Each row comes from the steps of one path. Every step used is in the known rows, and no mark comes twice. Write the path behind each row, first mark first.
Known rows:
tupad-kaser-votu: [ 0.039  2.705 -0.609  1.658  3.689 -3.426  2.038  0.277 -5.837 -0.366
  4.544 -3.602 -4.262  0.537 -1.582  1.580  1.020 -1.701  2.256 -1.631
 -1.535  0.799  3.422  1.352 -5.215]
kaser-voler-tupad-zepib: [ 1.205  1.724 -1.572  2.491  3.010 -3.753  2.585  2.226 -3.373 -1.353
  4.421 -4.836 -2.489  2.311 -2.906  2.580 -0.365 -2.018  4.161  0.385
 -4.703 -2.420  3.178  4.586 -2.331]
kaser-vesel-votu-zepib-tupad: [-3.805  4.223 -8.358  0.160 -1.661 -5.930  2.567  2.419 -3.387  1.017
  7.607 -5.527  2.660  5.439  2.096  3.450 -0.697 -1.156  2.082  3.149
  1.941 -1.429  1.318  1.812 -1.782]
votu-zepib: [-3.559  1.383 -1.981  3.438  1.778 -1.300  0.847  0.363 -2.501  2.819
  1.414 -7.484 -0.499  4.115  1.938  4.377  0.870  0.575  1.386  0.757
  3.691  1.593  0.493 -0.495 -0.411]
voler-kaser-tupad-zepib-votu: [-2.594  1.462 -4.367  1.858  1.667 -6.085  1.975  1.500 -4.256  0.604
  7.425 -1.706 -3.279  2.554 -2.966  0.794 -0.269 -2.743  4.237  2.313
 -3.180 -5.025  2.648  5.591  2.966]
vesel-votu-kaser-voler-zepib-tupad: [-1.546  4.139 -7.579  2.512 -0.048 -7.790  3.044  2.767 -2.897  3.142
  8.098 -5.308  0.284  6.391  0.466  3.956 -1.068  0.593  3.366  1.631
  4.938 -0.909  0.399  4.986 -0.422]
votu-zepib-tupad: [-4.535  2.024 -7.240  2.055 -1.089 -0.218  0.427  1.251 -2.787  2.470
  3.764 -5.404 -0.340  4.891  1.670  3.623  1.104  0.841  1.963  1.375
  3.750 -1.572  0.192  0.364  0.217]
zepib-voler-tupad-kaser: [-1.680  1.844 -1.963  2.366  2.540 -2.837  1.577  2.967  0.884  0.887
  6.753 -2.606 -2.020  2.568 -0.653  3.108  0.273 -1.060  5.004  1.166
 -0.213 -3.258  2.094  5.149 -1.728]
zepib-votu: [-3.795  5.767 -1.326  0.687  1.891 -5.096  1.916  1.331 -4.400  1.755
  5.761 -1.407 -1.657  2.094  1.511  2.613 -1.352  0.281  1.913 -1.727
  2.381 -2.350  2.275  3.416 -0.039]
vesel-votu-kaser-tupad: [-2.439  5.615 -5.623  1.216  0.916 -6.721  3.103 -0.049 -4.010  1.376
  5.526 -5.118 -0.208  4.749  1.207  4.630  0.127  0.029  1.056  1.841
  6.618  1.585  0.317  2.463  3.694]
tupad-voler-zepib-votu-kaser-vesel: [ 0.664 -0.110 -3.159  3.261  0.290 -6.955  2.576  2.074 -0.294  1.567
  8.094 -5.727 -1.087  4.151 -2.410  1.997 -2.405 -4.754  4.595  7.317
 -1.692 -2.254  2.435  5.528 -2.702]
tupad-kaser-vesel-votu-zepib: [-2.601  0.624 -3.569  1.102  0.841 -6.281  2.258  1.277 -5.865  1.393
  7.019 -6.863  0.186  3.706  1.571  2.889  0.621 -2.776  2.561  2.296
 -1.141  0.699  2.211  0.470 -7.457]
vesel-votu-zepib-tupad: [-5.885  3.490 -7.620  1.503 -2.288 -5.763  1.846  2.352 -4.003  3.671
  7.417 -4.787  0.130  5.791  3.742  5.085 -0.775  1.383  1.765  1.560
  6.496  0.281 -0.557  0.124  0.316]
votu-vesel: [-3.218  2.875 -2.107  3.243  1.602 -1.739  1.034 -1.865 -3.116  2.195
  2.026 -7.984 -0.162  3.377  2.896  5.269  0.572  0.909  1.406  0.257
  5.525  0.499  0.937 -1.687 -0.489]
kaser-vesel: [ 0.557  5.679 -2.017  0.197  2.069 -1.840  2.254  0.336 -3.019 -0.621
  2.563 -4.789  0.994  1.275  0.203  1.974 -0.085 -1.959  1.477  0.950
 -0.600 -1.695  3.960  3.857 -2.781]
tupad-voler-zepib-votu-kaser: [-0.516 -0.509 -2.181  4.315  0.080 -6.537  1.977  1.781 -0.629  3.439
  7.618 -5.217 -3.043  4.124 -1.429  2.977 -2.573 -2.958  4.251  5.985
  1.296 -0.997  1.367  4.560 -1.091]
kaser-voler: [-0.486  5.978 -0.926  0.544  4.386 -1.659  2.836  0.983 -2.476 -0.227
  1.801 -3.910 -1.283  1.142 -1.535  2.464  0.090 -0.273  1.537 -1.499
 -0.019  0.066  3.614  2.886 -3.435]
vesel-votu-kaser-tupad-voler-zepib: [-0.399  2.003 -5.738  2.961 -0.195 -8.414  3.379  1.615 -1.368  2.304
  7.581 -5.967 -1.721  5.154 -1.085  4.550 -1.384 -2.429  3.347  6.790
  4.908  1.887  0.426  3.419  2.769]
tupad-zepib-votu: [-2.619  2.048 -0.948  0.224  1.179 -4.681  2.082  0.975 -7.395  1.659
  8.327 -1.495 -3.576  1.541  0.850  1.923 -1.257 -1.585  2.093 -1.136
 -4.191 -5.242  2.737  2.606 -2.060]
votu-kaser-tupad: [-0.702  4.347 -4.901  1.719  2.497 -1.355  1.898 -1.456 -2.705 -0.227
  1.727 -5.774 -0.773  3.667 -1.114  3.099  2.178 -0.586  1.158  1.721
  3.784 -0.122  1.081  2.741  3.934]
vesel-votu-zepib-voler-kaser-tupad: [-6.548  2.726 -6.237  2.451  1.630 -7.842  2.816  3.386  2.268  3.293
  7.895 -4.564  0.696  6.328  0.078  4.272 -0.887 -0.232  3.599  4.035
  4.334 -0.242 -0.207  2.653  4.020]
tupad-kaser: [-0.906  1.922 -0.494  1.320  2.140 -1.276  1.173 -0.206 -6.362  1.795
  3.699 -4.015 -3.646  0.314  1.008  2.559  1.421 -1.083  1.972 -0.918
  0.337 -0.040  2.971  1.521 -5.916]

Which path is each row?
[-4.402 -0.602 -7.053  1.940 -0.910 -0.260  0.281  0.977 -5.127  2.452
  5.254 -5.238 -1.952  4.179  1.191  2.744  2.542 -0.474  2.698  1.447
  1.002 -1.591  0.642 -0.426 -4.015] : votu-zepib-tupad-kaser
[ 0.509  4.730 -1.845  2.909  3.602 -3.758  2.520  2.482 -0.863 -1.287
  2.185 -4.996 -0.902  2.660 -2.331  3.135 -0.241 -0.548  3.959 -0.005
  0.794  0.190  2.741  5.187 -0.778] : kaser-voler-tupad
[ 0.723  2.989 -3.004  4.514  2.999 -3.538  2.126  0.138 -0.990 -0.212
  2.145 -8.048  0.044  4.804 -1.756  3.801  0.712 -0.293  3.183  0.926
  2.613  0.644  1.150  5.125 -0.097] : votu-kaser-voler-tupad
[ 0.463  1.440 -6.113  2.947  0.700 -4.248  1.059  3.731 -4.390  1.248
  7.167 -2.566 -3.438  2.952 -2.066  1.035  0.516 -1.287  5.308  0.915
 -0.367 -3.105  2.428  4.766 -2.175] : voler-zepib-tupad-kaser-votu
[-3.159  0.165 -2.050  2.242  4.478 -3.224  2.135  1.709 -1.165  0.585
  6.220 -4.695 -2.831  3.308 -2.015  1.873  1.333 -1.677  2.961  0.177
 -3.007 -0.333  2.026 -0.139 -4.762] : tupad-kaser-votu-zepib-voler
[-0.308  0.516 -0.923  3.861 -0.393 -3.188  1.668 -0.164  0.157  3.214
  4.310 -5.169 -3.779  1.057 -1.399  3.118 -2.142 -2.982  3.301  6.062
  1.644  1.454  2.836  4.159 -2.788] : tupad-voler-kaser
[ 0.030  0.070 -3.934  3.225  0.266 -7.016  1.985  1.336 -4.817 -0.726
  8.464 -5.821 -0.222  4.862 -0.838  2.133 -0.818 -3.242  4.589  2.689
 -4.451 -5.555  1.718  6.380 -0.121] : voler-tupad-zepib-votu-kaser-vesel
[-4.089 -0.132 -5.401  3.126  1.439 -6.466  1.596 -0.036 -3.878  0.873
  7.361 -4.670 -2.243  4.187 -2.030  2.000  0.289 -2.488  4.488  3.218
 -1.843 -4.821  1.609  2.627  3.126] : voler-kaser-tupad-zepib-votu-vesel
[-0.138  1.832 -2.849  2.387 -1.196 -7.629  3.218  1.027 -0.109  2.136
  7.682 -5.432 -1.170  2.155 -1.110  3.021 -3.478 -4.544  3.417  7.806
  0.273  1.277  3.425  5.129 -4.312] : tupad-voler-kaser-vesel-votu
[-0.395  3.280 -6.157  2.773 -0.589 -2.325  0.681  3.581 -2.662  3.015
  4.925 -2.994 -1.264  3.397  0.595  2.628 -0.437  0.495  4.356  1.579
  3.812 -3.649  1.444  5.541  1.609] : voler-zepib-tupad
[-1.501  1.638 -6.712  2.021 -3.207 -1.849  1.254  0.910 -0.502  2.674
  6.609 -2.759 -3.503  1.903 -1.489  2.377 -1.482 -2.292  3.678  6.028
  1.746 -2.014  2.591  5.000 -1.735] : zepib-tupad-voler-kaser
[-0.770  0.627 -2.484  0.982  2.075 -2.883  2.500  1.570 -0.205  1.657
  8.215 -3.203 -0.832  1.728 -1.705  0.840 -1.175 -3.547  3.784  2.938
 -7.486 -7.141  3.927  6.270 -2.969] : tupad-zepib-voler-kaser-vesel
[-3.745 -0.088 -7.039  1.845 -2.420 -0.382  1.015  1.096 -0.875  2.090
  5.289 -5.478 -2.182  4.192 -0.145  3.655 -0.023 -1.751  2.378  5.497
  1.568 -0.335  0.847 -0.418 -2.087] : votu-zepib-tupad-voler
[-0.963  6.780 -3.067 -0.363  0.767 -6.660  3.331  1.539 -4.045  0.661
  6.081 -4.447  1.577  2.409  2.010  3.329 -1.742 -1.454  1.409  1.327
  1.900 -0.193  3.001  3.584 -2.583] : kaser-vesel-votu
[-1.508  3.565 -6.379 -0.804  0.939 -0.623  1.875  1.439 -5.514 -0.313
  5.970 -1.512 -3.078  1.373 -1.914  0.969  1.855 -1.268  2.828 -0.768
 -2.372 -3.389  3.640  2.824 -6.948] : zepib-tupad-kaser-voler
[ 1.299  1.935 -3.949  1.804  1.536 -3.322  2.491  2.612  0.308 -0.482
  4.078 -3.423 -3.676  1.877 -4.360  2.257 -0.461 -4.037  4.247  6.809
 -0.017 -0.011  2.900  3.485  2.535] : kaser-tupad-voler-zepib
[ 1.114  3.700 -1.135  2.834  4.507 -3.704  2.374  3.223 -1.229  1.332
  2.378 -4.820 -1.255  2.519 -2.284  2.259 -0.601 -0.631  4.006  0.038
  0.099 -0.642  3.001  4.910 -1.973] : kaser-voler-zepib
[-6.393  3.518 -3.517  1.559  1.315 -6.287  2.718  2.755  0.410  4.228
  7.709 -4.874  0.721  5.532  3.162  5.431 -1.516  1.097  1.907  1.279
  4.809  0.360 -0.153  0.392  0.215] : vesel-votu-zepib-voler
[-2.576  0.954 -3.230  3.889  3.548 -4.919  1.925  1.963  1.758 -0.598
  7.453 -5.259 -1.520  4.358 -1.823  3.538  0.397 -1.318  5.316  1.394
 -0.416 -2.307  1.416  1.973 -1.106] : zepib-voler-tupad-kaser-votu-vesel
[ 0.553  1.268 -1.099  4.161  1.218 -5.146  2.534  0.376  0.607  1.241
  5.071 -4.814 -4.361  1.080 -3.779  2.213 -2.520 -3.508  3.558  5.392
  0.024  2.272  3.341  4.116 -2.271] : tupad-voler-kaser-votu
[-1.803  4.095 -2.851  1.598  2.898 -3.004  2.346  1.961  3.514  1.809
  5.834 -3.337  1.454  2.514 -1.236  1.426 -1.317 -1.810  3.766  2.980
 -1.209 -4.524  3.401  7.380 -1.079] : zepib-voler-kaser-vesel
